Known rows, with every way that one mark hangs from another:
(mikuvan zapifo): [-0.910,  0.021,  2.560,  0.145,  1.090, -0.215,  1.254,  0.646, -1.521,
  0.028,  0.417,  0.398, -1.562,  0.745, -0.246,  1.657, -3.454, -0.736,
  1.074, -0.524, -0.019]
(nago mikuvan): [ 0.956, -0.689,  0.706, -2.110,  2.425, -0.612, -2.201,  1.149, -0.653,
 -0.943, -0.520, -2.124,  1.689, -0.565, -0.301,  1.771, -1.307,  0.574,
  0.334, -2.140, -1.246]
(sumisi (vaguku fosav mikuvan sazod)): [ 0.523,  0.163,  2.040, -0.615,  3.890,  2.660,  1.221, -2.646, -3.182,
 -4.223, -1.692, -0.920, -0.176, -3.196,  4.103,  2.760, -1.467, -4.601,
  2.243,  0.626,  1.332]
(gevos fosav kabazar): [ 0.778, -3.117,  0.975,  2.668, -1.297,  0.180,  1.875,  2.528, -1.308,
 -1.132, -1.186, -1.547, -2.801,  2.291, -0.413,  0.893, -1.151, -0.346,
  1.049, -2.324, -0.761]
(mikuvan vaguku zapifo): [-0.764, -0.336,  1.501,  1.196,  2.120,  1.477,  1.357,  1.376, -1.473,
  1.288, -0.963,  2.432, -1.761,  1.215, -1.494,  1.339, -5.549, -1.579,
 -0.422, -0.742, -2.470]
(mikuvan (zapifo kabazar)): [-1.743, -0.534,  3.063, -0.683,  0.790, -1.086,  0.582,  0.254, -0.464,
  0.813,  2.143, -0.365, -1.546,  0.785,  0.298,  4.202, -2.567, -0.767,
  0.370, -0.643,  0.358]
(fima (gevos sazod)): [ 3.520, -0.738,  2.372, -1.949,  2.429,  1.552,  1.462, -0.794, -1.022,
 -0.218, -2.027, -0.869, -3.124,  1.055,  0.623,  0.316, -1.239,  2.446,
  0.367, -0.804, -1.132]
(fima (gevos fosav kabazar)): [ 2.710, -2.204,  1.818,  1.042, -0.427,  0.794,  1.229,  0.939, -0.149,
 -1.173, -1.885, -1.517, -4.296,  2.044, -0.282, -0.247, -0.402,  0.815,
  2.575, -2.472,  0.104]
(sumisi vaguku): [-0.318,  1.000,  1.984, -0.575,  1.406,  0.608, -1.119,  0.285, -3.729,
 -0.622, -0.418, -0.095,  0.484,  0.264,  2.061,  0.902, -2.804, -2.358,
  1.441, -0.289,  0.679]
(gevos fosav kabazar sazod): [ 2.282, -3.940,  1.451,  2.666, -0.372,  0.629,  4.781,  2.632, -2.467,
 -1.702, -1.949, -2.277, -3.825,  3.467, -0.417,  0.746, -1.673,  2.054,
 -1.124, -2.197, -1.717]
(gevos sazod): [ 1.850, -1.424,  1.800, -0.524,  2.199,  1.084,  2.172,  0.691, -2.138,
 -0.200, -1.330, -0.662, -1.666,  1.116,  0.750,  1.345, -2.199,  1.559,
 -1.385, -0.508, -2.111]
(mikuvan (vaguku fosav sazod) (zapifo kabazar)): [-0.208, -1.580,  2.611,  0.241,  3.068,  3.003,  2.379, -0.651, -0.911,
  0.864, -0.471,  1.490, -0.815, -2.003,  0.748,  5.041, -3.835, -2.412,
  0.117, -1.853, -1.875]
(vaguku fosav): [ 2.804, -0.954,  1.659, -1.352,  1.267,  1.698,  1.709,  0.645, -1.408,
 -0.032, -2.082,  0.895,  1.007, -1.333,  1.055,  2.581, -1.554,  0.132,
  1.569, -0.709, -1.135]
(gevos fosav sazod): [ 1.172, -3.147,  0.823,  2.509,  0.648, -0.022,  2.079,  1.890, -3.308,
 -0.395, -1.380, -0.912, -2.963,  0.780,  0.573,  0.759, -1.552,  2.303,
 -0.240, -1.620, -2.470]
(nago mikuvan (sumisi (vaguku fima fosav))): [ 0.402,  2.783,  2.482, -1.876,  2.756,  0.431, -1.650,  1.700, -4.576,
 -1.510, -1.692, -2.224,  2.011,  1.411,  1.685,  2.599, -3.440,  0.118,
  2.562,  1.002,  0.615]
(vaguku fima (mikuvan zapifo) sazod): [-4.375,  1.289,  1.727,  0.609,  4.825,  1.811,  0.956, -2.103, -0.730,
 -4.520,  0.598, -1.942, -6.517, -0.378,  2.043,  2.307, -1.154, -5.407,
  1.555,  1.619,  1.455]
(nago (mikuvan vaguku)): [ 1.266, -1.152, -0.239, -1.158,  3.553,  0.731, -2.005,  1.650, -0.495,
  0.175, -1.735, -0.240,  1.568, -0.045, -1.432,  1.395, -3.388, -0.161,
 -1.002, -2.463, -3.404]
(gevos kabazar): [ 1.437, -1.486,  1.890, -0.312,  0.290,  1.241,  1.881,  1.655,  0.148,
 -0.766, -1.032, -1.348, -1.514,  2.596, -0.144,  1.327, -1.778, -0.979,
 -0.227, -1.259, -0.634]
(zapifo kabazar): [-0.486, -1.344,  1.752, -1.156,  1.167, -0.360, -1.468,  0.379,  0.309,
  1.188,  1.342, -0.936, -0.441, -0.097,  1.465,  4.264, -0.697, -0.905,
 -0.049, -0.818, -0.748]
(nago (mikuvan zapifo) sumisi): [-0.915,  0.527,  3.068, -0.379,  1.770, -1.779, -1.127,  2.179, -1.691,
  0.012,  0.048, -1.752,  0.659,  1.411, -0.807,  2.571, -4.322,  1.450,
  1.089,  0.233, -1.454]
(gevos fosav): [-0.259, -2.380,  0.419,  2.591, -0.104, -0.369, -0.747,  1.808, -2.032,
 -0.117, -0.494, -0.156, -1.837, -0.548,  0.578,  0.819, -0.915, -0.134,
  1.918, -1.638, -1.495]
(fima (gevos fosav)): [ 1.420, -1.631,  1.042,  0.925,  0.541,  0.137, -1.035,  0.082, -0.896,
 -0.094, -1.336, -0.395, -3.467, -0.360,  0.400, -0.208, -0.166,  0.931,
  3.441, -1.985, -0.532]
(fima (gevos fosav kabazar sazod)): [ 3.979, -2.882,  2.295,  0.922,  0.060,  1.294,  3.787,  0.791, -1.216,
 -1.441, -2.624, -2.342, -5.165,  3.163, -0.330, -0.179, -0.940,  2.794,
  0.708, -2.470, -0.654]

Rows:
[ 0.250, -0.628,  0.667,  0.532,  3.616,  0.754,  1.585, -1.164, -1.245,
 -4.033, -1.883, -2.396, -8.285,  2.262,  1.296,  0.550,  0.062,  0.120,
  1.385,  1.396,  0.645]  (vaguku (fima (gevos fosav sazod)) mikuvan)
[ 0.926, -0.604,  2.309, -0.805,  2.499,  0.428,  4.188, -0.873, -0.847,
 -2.932, -1.485,  0.562, -1.612, -0.727,  0.553,  3.630, -2.809, -1.216,
  1.384,  1.615,  0.521]  (vaguku fosav (mikuvan zapifo))
[ 0.552, -0.849,  2.106,  1.006,  3.412,  3.953,  2.992, -0.246, -1.948,
  0.013, -2.115,  2.358, -0.903, -2.159,  0.071,  2.506, -4.717, -2.538,
  0.690, -1.668, -2.427]  (mikuvan (vaguku fosav sazod) zapifo)
[ 1.065,  0.551,  2.578, -0.745,  2.565,  3.078,  0.540, -1.288, -4.264,
 -1.824, -1.506, -0.337,  1.538, -3.073,  3.666,  2.020, -1.844, -3.184,
  2.750, -1.268,  0.724]  (sumisi (vaguku fosav sazod))
[ 1.011, -1.519,  1.471, -0.654,  4.165,  2.938,  1.714, -2.423, -0.272,
 -3.863, -2.206, -0.795, -1.442, -3.960,  2.784,  3.447, -0.035, -3.256,
  1.485,  0.535, -0.702]  (vaguku fosav mikuvan sazod)
[-0.858, -0.607,  2.480, -2.280,  1.703, -2.159, -1.021,  0.749, -0.261,
 -0.430,  1.950, -2.540,  1.079,  0.399, -0.668,  4.287, -2.305,  0.740,
  0.162, -2.135,  0.359]  (nago (mikuvan (zapifo kabazar)))
[-1.581,  1.136,  2.540,  0.828,  2.224, -0.223, -1.175,  0.100, -2.902,
 -1.612, -0.851, -0.797, -1.134,  1.140,  2.709,  2.065, -3.657, -2.565,
  1.414,  3.590, -0.370]  (nago (sumisi (vaguku mikuvan)))
[-1.983,  0.264, -0.120,  1.062,  4.634,  4.430, -1.468,  0.251, -1.258,
 -0.248, -1.508,  0.493, -3.725, -0.469,  1.297,  0.791, -2.502, -4.458,
  0.317, -0.944, -2.609]  (mikuvan (vaguku fima sazod))
[ 2.361, -1.689,  0.443, -1.314,  4.469,  3.004, -0.684,  0.252, -1.040,
 -1.028, -2.887, -0.518,  2.367, -3.028,  0.030,  2.249, -2.475, -0.943,
  0.059, -3.233, -3.247]  (nago (mikuvan (vaguku fosav sazod)))
[ 1.036,  1.225,  3.176,  0.062,  1.015,  1.121,  0.267,  1.232, -4.381,
  0.475, -1.904,  0.421,  1.600,  0.523,  2.624,  2.362, -4.152, -0.422,
  2.282,  1.860, -0.668]  (nago (sumisi (vaguku fosav)))
[-3.244,  0.640,  0.403,  0.176,  5.159,  2.432, -0.858, -2.074, -0.157,
 -4.534, -0.216, -2.381, -5.613, -1.128,  2.973,  2.013,  0.412, -5.513,
  1.268,  1.513,  0.374]  (vaguku fima mikuvan sazod)
[-0.856,  0.085,  2.117,  0.520,  2.900, -0.449, -1.048,  2.574, -1.475,
  1.074, -1.156,  0.062,  0.565,  1.754, -1.893,  2.039, -6.240,  0.639,
 -0.389, -0.056, -3.732]  (nago (mikuvan vaguku zapifo) sumisi)
[ 0.315, -0.528,  0.751,  0.112,  3.151,  0.340, -2.746,  2.834, -1.057,
  1.225, -2.176, -0.547,  1.337,  1.030, -0.992,  1.825, -4.548,  0.696,
 -0.637, -0.127, -4.579]  (nago (mikuvan vaguku) sumisi)
[ 0.297,  0.559,  0.544, -1.266,  3.786,  1.867,  2.010, -0.765, -0.665,
 -3.477, -2.126, -0.423, -3.159,  0.356,  1.833,  3.172, -0.748, -2.363,
  1.607,  2.492,  0.862]  (vaguku fima fosav mikuvan)
[-0.588,  1.362,  0.845, -1.673,  4.089,  1.242, -0.710, -1.943,  0.803,
 -3.290, -1.239, -1.542, -6.416,  1.387,  1.342,  1.033,  0.085, -2.379,
  2.173,  2.200,  1.427]  (vaguku (fima gevos) mikuvan)
[ 2.838, -2.357,  1.513,  0.810,  1.130,  0.580,  1.395,  0.085, -2.028,
 -0.472, -2.094, -1.075, -4.318,  0.737,  0.617, -0.184, -0.716,  3.170,
  1.419, -1.859, -1.256]  (fima (gevos fosav sazod))
[-1.398,  2.052,  3.823, -0.763,  1.806, -2.058, -1.487,  1.655, -4.257,
 -0.682,  0.314, -1.946,  1.716,  1.900,  0.358,  1.982, -5.486,  0.081,
  1.704,  0.470,  0.323]  (nago (mikuvan zapifo) (sumisi vaguku))
[ 0.188,  0.067,  0.192,  0.361,  4.613,  5.410,  0.719,  0.057, -1.671,
 -0.538, -2.906,  1.278, -2.222, -1.375,  1.456,  1.994, -2.465, -3.614,
  0.929, -0.942, -2.400]  (mikuvan (vaguku fima fosav sazod))
[-3.351,  1.538,  3.784,  1.752,  3.141,  0.567, -0.090, -1.162, -3.299,
 -2.678,  0.034, -1.343, -2.424, -0.295,  3.159,  2.324, -3.993, -4.151,
  2.085,  2.825,  0.406]  (nago (sumisi (vaguku (mikuvan zapifo) sazod)))
[-2.539, -0.732,  2.269,  0.809,  3.867,  1.052,  1.192, -2.263, -0.244,
 -3.857,  0.355, -1.225, -3.931, -1.949,  1.687,  2.492, -1.731, -4.454,
  1.095,  0.587,  0.056]  (vaguku (mikuvan zapifo) sazod)
[-3.436,  2.036,  1.242, -0.036,  4.683,  2.251, -1.279, -2.326, -2.919,
 -4.640, -0.280, -2.225, -3.949, -0.663,  4.023,  1.531, -1.091, -6.411,
  1.981,  1.640,  2.202]  (sumisi (vaguku fima mikuvan sazod))
[ 1.528,  1.130,  1.753, -1.841,  3.332,  2.135,  0.897, -0.558, -1.462,
 -1.004, -1.614, -1.481, -5.429,  2.626,  1.008,  0.227, -0.866,  1.033,
  1.038,  0.135,  0.153]  (vaguku (fima (gevos sazod)))
[ 0.746,  0.820,  0.973, -1.578,  3.811,  1.495,  1.187,  1.569, -2.002,
 -0.924, -1.879,  0.321,  0.091,  1.211, -1.882,  2.418, -4.685, -0.034,
  0.541, -1.585, -1.101]  (nago (mikuvan (vaguku fima fosav) zapifo))
[-1.807,  1.530,  2.077,  0.545,  4.540,  3.915,  0.275, -1.328, -0.880,
 -0.435, -1.090,  0.795, -5.879,  0.532,  0.080,  0.278, -3.493, -3.537,
  1.892, -1.093, -0.755]  (mikuvan (vaguku (fima gevos) sazod) zapifo)
[-0.299,  1.447,  2.645, -1.062,  2.124, -1.135, -3.148,  1.655, -3.787,
 -0.616, -0.635, -2.387,  2.752,  0.920,  1.246,  1.761, -3.784,  0.134,
  1.443,  0.268, -0.714]  (nago mikuvan (sumisi vaguku))
[-0.235,  0.973,  1.440,  0.203,  2.932,  3.008,  3.178,  1.432, -2.282,
  0.318, -2.176,  2.720, -2.568,  1.710, -0.987,  2.094, -5.406, -1.771,
  0.880,  0.161, -1.173]  (mikuvan (vaguku fima fosav) zapifo)
[-5.016,  0.620,  2.270,  0.064,  4.549,  0.957,  0.259, -2.401,  0.145,
 -3.822,  2.129, -2.700, -6.214, -0.318,  2.542,  4.714, -0.509, -5.419,
  1.066,  1.372,  2.033]  (vaguku fima (mikuvan (zapifo kabazar)) sazod)
[ 0.769,  0.795,  1.264, -1.806,  4.719,  1.556,  1.668, -1.946, -0.040,
 -3.535, -1.926, -2.182, -7.211,  2.425,  1.409,  0.943, -0.346, -0.516,
  0.533,  2.370,  0.747]  (vaguku (fima (gevos sazod)) mikuvan)
[ 0.155, -1.191,  2.823, -1.370,  2.241, -0.175,  3.580, -1.229,  0.102,
 -2.118,  0.004, -0.150, -1.358, -0.591,  0.906,  5.986, -2.117, -1.185,
  0.871,  1.447,  1.004]  (vaguku fosav (mikuvan (zapifo kabazar)))
[ 0.424,  1.035,  3.059, -0.936,  2.273,  0.485,  3.434, -1.402, -3.670,
 -3.304, -1.224,  0.386, -0.362, -0.211,  1.882,  2.923, -4.032, -2.599,
  2.030,  1.801,  2.378]  (sumisi (vaguku fosav (mikuvan zapifo)))
[-2.185,  0.723,  0.911, -0.403,  4.915,  1.989, -1.054,  0.568, -1.467,
 -1.568, -0.578, -1.143, -1.815,  0.109, -0.836,  1.543, -3.797, -2.740,
  0.287, -2.347, -1.432]  (nago (mikuvan (vaguku fima sazod) zapifo))
[ 4.552, -1.456,  2.885, -1.779,  1.473,  2.025,  3.822, -0.129, -0.030,
 -1.281, -2.678, -2.165, -4.031,  3.436, -0.070,  0.243, -1.483,  2.182,
 -0.383, -1.437, -0.548]  (fima (gevos kabazar sazod))
[-2.151,  1.466,  4.300, -1.149,  1.553, -2.600, -2.075,  1.251, -3.419,
 -0.105,  1.769, -2.713,  2.014,  1.817,  0.945,  4.357, -4.813,  0.199,
  1.139,  0.261,  0.826]  (nago (mikuvan (zapifo kabazar)) (sumisi vaguku))
[-2.306,  2.408,  1.122, -0.609,  3.436,  0.754, -0.769, -0.965, -3.063,
 -3.811, -0.408, -1.324, -3.308,  1.645,  2.752,  1.369, -2.136, -4.574,
  1.604,  2.510,  2.408]  (sumisi (vaguku fima mikuvan))
[ 0.626, -1.332,  2.446, -0.351,  1.814,  1.590,  2.793,  0.791, -0.904,
  2.031, -0.596,  2.432, -0.154,  0.335, -0.664,  4.879, -4.899, -0.679,
 -0.343, -0.978, -1.705]  (mikuvan (vaguku fosav) (zapifo kabazar))
[ 0.316,  0.372,  1.079,  0.101,  4.103,  5.122,  0.154, -0.461,  0.274,
 -1.067, -2.483, -0.726, -5.705,  1.531,  0.433, -0.003, -1.872, -3.712,
  0.991, -1.594, -1.447]  (mikuvan (vaguku (fima (gevos kabazar)) sazod))
[ 1.078, -0.778,  0.014,  1.495,  3.145,  2.770,  0.875,  1.087, -2.222,
  0.100, -3.055,  0.592, -6.008,  2.663, -0.335, -0.625, -2.752,  0.416,
  0.353, -0.891, -2.452]  (mikuvan (vaguku (fima (gevos fosav sazod))))
[ 1.166,  0.214,  0.043, -0.262,  3.310,  3.875,  1.235,  1.486, -1.657,
  0.521, -3.128,  2.373, -1.554,  0.872,  0.118,  1.907, -3.493, -1.632,
  0.527, -0.034, -2.266]  (mikuvan (vaguku fima fosav))
[-0.006,  2.745,  3.478, -0.529,  2.665,  1.332, -0.146,  0.287, -4.430,
 -0.400, -1.524, -1.488, -3.722,  3.602,  2.618,  0.588, -3.426,  0.237,
  1.924,  2.595,  0.409]  (nago (sumisi (vaguku (fima (gevos sazod)))))
[ 0.635,  2.448,  1.941, -1.389,  2.115,  2.245,  0.772,  0.346, -4.650,
 -1.567, -1.554,  0.180, -0.195,  0.746,  2.686,  1.832, -2.539, -2.316,
  2.732,  0.539,  2.054]  (sumisi (vaguku fima fosav))
[-1.695, -1.184,  2.001,  0.471,  1.934,  0.469,  0.707,  1.001, -0.332,
  2.171,  0.792,  1.597, -1.663,  1.271, -0.989,  3.803, -4.821, -1.720,
 -0.980, -1.016, -1.839]  (mikuvan vaguku (zapifo kabazar))
[ 0.263,  1.165,  2.229, -0.100,  3.791,  2.648,  2.871,  0.223, -1.831,
  0.155, -1.858,  1.181, -6.121,  3.668, -1.223,  0.256, -4.875, -0.103,
 -0.057,  0.115, -1.202]  (mikuvan (vaguku (fima (gevos sazod))) zapifo)
[-1.674,  1.704,  1.747,  1.005,  2.646,  2.271, -2.239, -1.661, -4.253,
 -2.672, -0.745, -2.016, -4.596, -0.522,  3.504, -0.508, -0.320, -3.701,
  4.772, -1.453,  2.332]  (sumisi (vaguku (fima (gevos fosav)) sazod))
